Every row comes from one small tree of marks. The marks that hang from a mark follow it in brackets, in the order of their numbers. Every link used is in the known rows. Which tree was each row made from?
Known rows
J425(J406(J248 J648) J471): -9, 35, -46, 36, -17, -15, -5, -22, 33, 16, -6, -32, 27, 3, -13, -32, -47, -20, 63, -11, 27, -45, 17, -3, 1, -2, -9, 3, 4, 2
J248(J406 J802): 18, 21, -42, 9, 6, -1, -32, 6, 34, -18, -22, -21, 60, 13, 0, -24, -34, -29, 52, 9, 27, -54, -3, 18, 0, 29, -30, 3, 18, -36
J316(J406): 21, 26, -42, 16, 3, -1, -30, 8, 19, 13, -6, -22, 48, -10, -7, -30, -28, -20, 62, -5, 2, -53, -15, 9, 9, 21, -5, 8, 7, -27
J163(J93(J201) J248(J406 J802(J316 J724(J725)))): 16, 19, -58, -2, 15, -19, -32, 18, 43, -16, -38, -25, 36, 26, -16, -64, -69, -16, 61, 16, 36, -52, 4, 10, 16, 33, -33, 26, 20, -16
J802(J316): -1, 10, -36, 22, 6, 5, -34, 7, 22, 10, 4, -16, 39, -7, -6, -34, -46, -13, 68, -16, 10, -62, 8, -6, 11, 11, -2, -6, 19, -51
J802(J93(J201) J316(J163 J406)): 19, 39, -66, 28, 21, -11, -39, 0, 39, 12, -14, -28, 40, -3, 8, -56, -82, -7, 83, 1, 0, -86, 11, -4, 40, 35, 9, 17, 13, -33
J802(J93): 11, 21, -32, 15, 10, -11, -48, 10, 25, -8, -3, -32, 54, -4, -11, -44, -53, -33, 59, -16, 21, -52, -4, 1, 15, 12, -5, 8, 19, -35
J425(J471): 5, 16, -23, 20, -3, 1, -25, 8, 25, 1, 12, -15, 39, -7, -20, -26, -48, -21, 46, -16, 32, -41, 4, 0, -4, 5, -18, -14, 15, -12
J163(J248(J802)): -8, 2, -26, 4, -11, -17, -43, 16, 12, -5, -21, -29, 45, 7, -28, -54, -47, -31, 30, -10, 23, -48, -2, 23, 4, 15, -23, -2, 3, -22
J248(J406): 15, 13, -40, 14, 13, -6, -29, 1, 36, -10, 0, -16, 50, -4, 0, -16, -26, -25, 58, 2, 25, -54, -12, 9, 3, 27, -12, 2, 18, -37
J802(J93(J201) J316): 14, 17, -56, 27, 19, -9, -40, 6, 39, 8, -12, -27, 37, 2, -2, -53, -73, -16, 79, -13, 19, -73, 15, -10, 32, 22, 13, 13, 36, -45
J406(J248(J802)): -13, 5, -24, 11, -13, -22, -41, 4, 21, 0, -23, -34, 46, 12, -14, -37, -53, -36, 37, -11, 11, -48, 4, 26, -13, 9, -13, 9, 3, -36
J724(J163): -14, 4, -31, 7, 11, 1, -27, -1, 14, 1, 25, -24, 32, -8, 1, -33, -59, -16, 48, -5, 3, -52, 0, 3, -7, 12, 4, -1, 15, -36
J725(J316): 13, 11, -24, 14, 9, 0, -37, 12, -2, 10, 9, -7, 57, -8, -12, -36, -45, -6, 42, -8, 3, -61, 1, 8, 8, 0, -13, -2, 2, -37
J316(J406(J425(J471) J648) J725): 3, 41, -39, 12, -12, 15, 0, 22, 14, 54, 3, -34, 52, -1, -29, -14, -65, -12, 61, -11, 6, -40, 24, 3, 5, 2, -19, 17, -1, -9
J93(J201): 2, -1, -47, 11, 5, -11, -29, 6, 23, 5, -8, -17, 28, 0, -10, -30, -51, -19, 67, -9, 18, -65, 1, 8, 9, 33, 14, 15, 35, -22
J425(J406(J248(J163)) J471): 5, 29, -33, 40, 0, -15, -18, -22, 44, -10, 2, -34, 24, -1, -19, -25, -49, -18, 51, -8, 16, -45, 11, 8, -3, -2, -5, -6, -2, -2
J406(J248(J163(J93)) J425 J648): -28, 16, -28, 18, -14, -13, -20, -6, 12, 4, -17, -39, 42, 25, -33, -25, -65, -42, 70, 6, 2, -54, 25, -3, -19, -25, -7, 59, 12, -32
J802(J93 J316 J724): -1, 38, -49, 22, 28, -7, -52, 7, 36, -1, -4, -38, 48, 12, -4, -62, -71, -21, 71, -15, 21, -44, 12, -13, 19, 19, -8, 4, 27, -52
J316(J406(J248(J163(J93))) J725(J724)): -6, 45, -28, -1, 12, -17, -23, 7, 21, 17, -13, -31, 42, -4, -29, -23, -57, -36, 46, -18, -11, -50, -3, 22, 0, 14, -20, 24, -23, -12
J724(J163(J248(J406(J425))) J802(J316)): -8, -10, -49, 7, 13, 5, -19, -5, 25, 10, 12, -42, 34, 0, 4, -49, -84, -12, 38, 21, 30, -52, 20, -7, 3, -6, -12, 7, 7, -63
J316(J163 J725): -26, 18, -18, -4, 6, -7, -34, 18, 12, 12, 16, -22, 42, -12, -17, -17, -76, -7, 42, -20, -8, -63, 9, 22, 3, 32, -11, -9, -17, -18
J248(J163 J406(J425(J471) J648) J802(J93 J724)): 1, 61, -54, 23, 17, 4, -27, -7, 46, -28, -18, -44, 63, 54, -21, -38, -81, -39, 64, 26, 32, -41, 36, -6, -6, 7, -40, 35, 30, -22
J316(J163(J93) J406(J248 J425(J471) J648) J725): -10, 50, -30, 8, -16, -11, -6, 15, 16, 40, -14, -39, 50, 0, -25, -22, -89, -12, 58, 1, -6, -53, 25, 13, -1, -3, -29, 37, -33, 2
J248(J163(J93(J201)) J406(J425(J471) J648) J802): 20, 40, -52, 19, 5, 6, -7, -3, 41, -26, -35, -22, 51, 42, -22, -21, -68, -30, 78, 35, 30, -65, 31, -4, -5, 2, -35, 51, 35, -8
J316(J163): -19, 15, -27, 7, 2, -10, -41, 2, 10, -9, 8, -17, 41, -9, -5, -28, -57, -19, 53, -6, 2, -67, -3, 11, 0, 25, -9, 0, -3, -25
J425(J406(J248(J163(J93) J802(J724)) J648) J471): -7, 56, -46, 33, -5, -16, -12, -23, 38, -12, -24, -35, 31, 29, -21, -43, -61, -23, 64, 4, 23, -43, 25, -1, -8, -4, -27, 19, 6, 8

Write each row's tree
-35, 17, -28, 29, -20, -6, -13, -11, 20, 15, 3, -38, 35, 25, -37, -22, -76, -38, 55, 0, 11, -45, 38, -3, -23, -26, -9, 34, 12, -20  J406(J248(J163) J425(J471) J648)
-17, 26, -51, 27, -12, -19, -16, -22, 21, 14, -14, -36, 31, 3, -6, -33, -36, -24, 74, -9, 9, -55, 6, 4, 4, 8, 4, 17, 7, -20  J425(J406(J248 J648))
10, 39, -62, 5, 29, -2, -25, 7, 47, 3, -21, -32, 51, 15, 8, -42, -85, -22, 60, 1, 25, -66, 22, 6, 25, 37, -22, 10, 20, -38  J248(J406 J802(J93(J201) J316(J725(J724(J163)))))
-20, 17, -27, 12, -12, -7, -25, 6, 22, 7, -10, -57, 45, 22, -20, -36, -86, -34, 32, 1, 26, -19, 31, 16, -29, -14, -27, 16, 2, -28  J406(J248(J802(J724(J163))) J425(J471))
1, 33, -39, 15, 6, -3, -51, 9, 23, -10, -20, -30, 58, 11, -2, -54, -77, -21, 60, -5, 11, -70, 18, 4, 18, 17, -24, 2, 7, -43  J248(J802(J93 J316(J163)))
-37, 19, -30, -23, 4, -13, -24, 12, 4, 10, -2, -38, 48, -8, -24, -25, -86, -32, 26, -4, 26, -53, 13, 19, 5, 20, -40, 7, -32, -19  J316(J163(J248(J406(J425))) J725(J724(J802)))
-8, 32, -44, -3, 35, 1, -48, 11, 16, 0, 40, -38, 47, 15, -3, -67, -102, -8, 46, -4, 3, -34, 12, -4, 3, 13, -13, 8, 10, -32  J802(J93 J724(J163 J725(J316)))
2, 8, -38, 6, -3, -26, -46, 15, 23, -6, -31, -36, 44, 12, -25, -65, -64, -32, 38, -8, 29, -55, 4, 20, 18, 22, -14, 11, 14, -19  J163(J248(J802(J93(J201))))
7, 16, -49, -6, 7, 17, -31, 11, 13, 9, 18, -24, 39, 1, 0, -45, -87, -5, 67, 13, 6, -63, 11, -13, 8, 6, -25, 15, -4, -41  J724(J725 J802(J316(J163(J93) J406)))
-17, 36, -48, 7, -22, -7, -24, 6, -2, 19, -25, -39, 54, 13, -20, -47, -65, -24, 57, 16, 0, -63, 13, 13, 8, 12, -28, 32, -17, -12  J316(J163(J248(J802)) J406(J425 J648))
-2, 31, -43, -11, 11, -3, -42, 19, 6, -13, -11, -22, 50, 28, -11, -54, -86, -9, 54, 7, 8, -53, 13, 13, -1, 27, -35, 19, 9, -14  J248(J802(J724(J725(J316(J163(J93(J201)))))))
-8, 37, -45, 6, 17, 11, -17, 10, 17, 37, 11, -23, 38, -15, -5, -32, -63, -11, 60, -20, -6, -57, 11, -1, 17, 18, -11, -3, -5, -37  J802(J316(J406 J725(J724(J163))))
-27, 30, -43, 15, 19, -4, -44, 1, 22, -1, 6, -24, 35, 7, -1, -47, -71, -8, 67, -6, 4, -56, 13, -3, 4, 30, -12, -3, 9, -43  J802(J316(J163) J724)
-29, 24, -43, -20, 16, -26, -31, 7, 19, 6, -8, -34, 40, -5, -16, -40, -97, -30, 30, -6, 30, -65, 10, 19, 20, 39, -29, 9, -21, -11  J316(J163(J248(J406)) J725(J724(J802(J93(J201)))))
-10, 26, -13, -8, 8, -10, -33, 24, 12, 0, 0, -19, 46, -13, -18, -20, -74, -8, 51, -14, -3, -63, 3, 17, 5, 22, -22, 7, -18, -13  J316(J163(J93) J725)
-17, -6, -29, -8, 11, 3, -31, 14, -2, 16, 55, -20, 31, -2, -15, -58, -89, 6, 22, -2, -9, -47, 9, 9, 0, 1, -10, -7, -11, -23  J724(J163(J248) J725(J316))
25, 44, -33, 14, -4, 2, -21, 13, 14, 0, -14, -28, 56, -11, -14, -24, -57, -17, 68, 14, 9, -55, 0, 2, 5, -1, -32, 27, -16, -6  J316(J163(J93) J406(J425(J471)))
-29, 26, -35, 20, -16, -12, -32, -6, 16, 2, -26, -54, 54, 41, -30, -39, -84, -49, 60, 6, 4, -54, 39, 5, -14, -18, -12, 52, 14, -37  J406(J248(J163 J802(J93)) J425 J648)
15, 14, -49, -4, 11, 33, -9, 11, 17, 17, 33, -36, 33, 2, 1, -46, -105, 0, 62, 22, 16, -42, 25, -26, -2, -23, -26, 21, 5, -40  J724(J163(J93) J725 J802(J316(J406(J425(J471)))))
-5, 26, -60, -3, 38, -5, -41, 9, 23, 4, 32, -37, 35, 21, 0, -69, -114, -2, 54, 1, 5, -44, 18, -3, 11, 27, 3, 18, 25, -23  J802(J93(J201) J724(J163 J725(J316)))
17, 48, -42, 22, 10, 7, -29, 1, 26, -16, -30, -15, 49, 28, -17, -45, -55, -19, 78, 14, -8, -75, 17, -6, 7, 3, -26, 31, 17, -31  J248(J163(J93) J802(J316(J406(J648))))
19, 30, -40, 31, 13, 19, -21, -1, 48, -22, -10, -26, 55, 27, -17, -17, -64, -21, 59, 22, 19, -57, 33, 1, -4, -1, -33, 8, 20, -40  J248(J163 J406(J425(J471)) J802(J316))
-12, 41, -45, 14, -25, -4, -18, 6, 5, 21, -20, -36, 52, 13, -24, -47, -73, -21, 50, 14, 11, -57, 20, 9, 6, 6, -36, 22, -18, 2  J316(J163(J248(J802)) J406(J425(J471) J648))
-19, 17, -36, -23, 17, -1, -14, 12, 5, 15, 1, -28, 33, -7, -12, -28, -85, -28, 46, -13, 22, -52, 12, 3, 3, 15, -18, 18, 5, -21  J316(J725(J724(J163(J93(J201)) J802)))
-5, 46, -57, 10, -3, 22, -23, 16, 19, 21, -5, -35, 49, 33, -15, -50, -79, -14, 70, 4, 13, -35, 32, -7, -1, 9, -38, 13, 18, -26  J248(J802(J316(J406(J425(J471) J648)) J724(J725)))
-24, 15, -37, -13, 18, -7, -36, 13, 16, -9, 27, -34, 26, 12, -17, -60, -81, -15, 45, -1, 12, -25, 0, 2, -11, 17, -20, 12, 8, -17  J802(J724(J163(J93 J248) J725))
7, 23, -35, 24, 5, -18, -34, -7, 31, 5, -5, -29, 38, 3, -15, -31, -41, -26, 51, -1, -13, -57, -7, 19, -4, 13, 4, 17, -2, -29  J316(J406(J248(J163)))
-5, 16, -51, 22, 4, 2, -24, -13, 24, 18, -6, -29, 36, 13, -5, -44, -68, -19, 61, 9, 7, -67, 20, -10, 2, -2, -5, 22, 12, -55  J724(J802(J316(J406(J248(J163) J648))))
31, 35, -50, 25, 19, 1, -28, 0, 55, -33, -23, -39, 57, 34, -18, -26, -79, -32, 59, 24, 31, -58, 28, 7, 5, 12, -23, 29, 31, -20  J248(J163 J406(J425(J471)) J802(J93(J201)))
-27, 26, -41, -3, 16, -6, -45, 14, 19, -6, 14, -26, 29, 12, -17, -64, -88, -5, 62, -3, 6, -48, 10, -4, 6, 23, -26, 5, -4, -26  J802(J316(J163(J93 J248)) J724(J725))
23, 35, -44, 7, -12, -13, -21, 17, 17, 0, -41, -35, 48, 4, -23, -47, -75, -17, 55, 21, 19, -60, 7, 17, 14, 10, -36, 34, -15, 10  J316(J163(J93(J201) J248(J802)) J406(J425(J471)))
2, 66, -59, 23, 17, 8, -23, 18, 36, 42, -5, -50, 54, 16, -17, -52, -94, -10, 75, -12, 14, -35, 37, -15, 23, 9, -19, 18, 12, -33  J802(J93 J316(J406(J425(J471) J648) J725) J724)
-3, 46, -61, 21, 2, 15, -13, 2, 36, 7, -23, -34, 59, 38, -6, -35, -66, -23, 72, 18, 40, -40, 38, -11, -3, 9, -45, 18, 29, -37  J248(J406(J425(J471) J648) J802(J316 J724))
-26, 26, -40, 15, -18, -25, -37, -5, 20, 12, -29, -38, 50, 28, -13, -54, -68, -43, 54, -9, 14, -56, 18, 9, -4, 5, -14, 29, 13, -31  J406(J248(J802(J93)) J648)
-2, 21, -38, 9, -10, -11, -32, 10, 5, 12, -9, -39, 49, -10, -19, -37, -57, -20, 48, 8, -2, -57, -3, 19, 10, 14, -16, 18, -23, -17  J316(J163(J248) J406(J425))
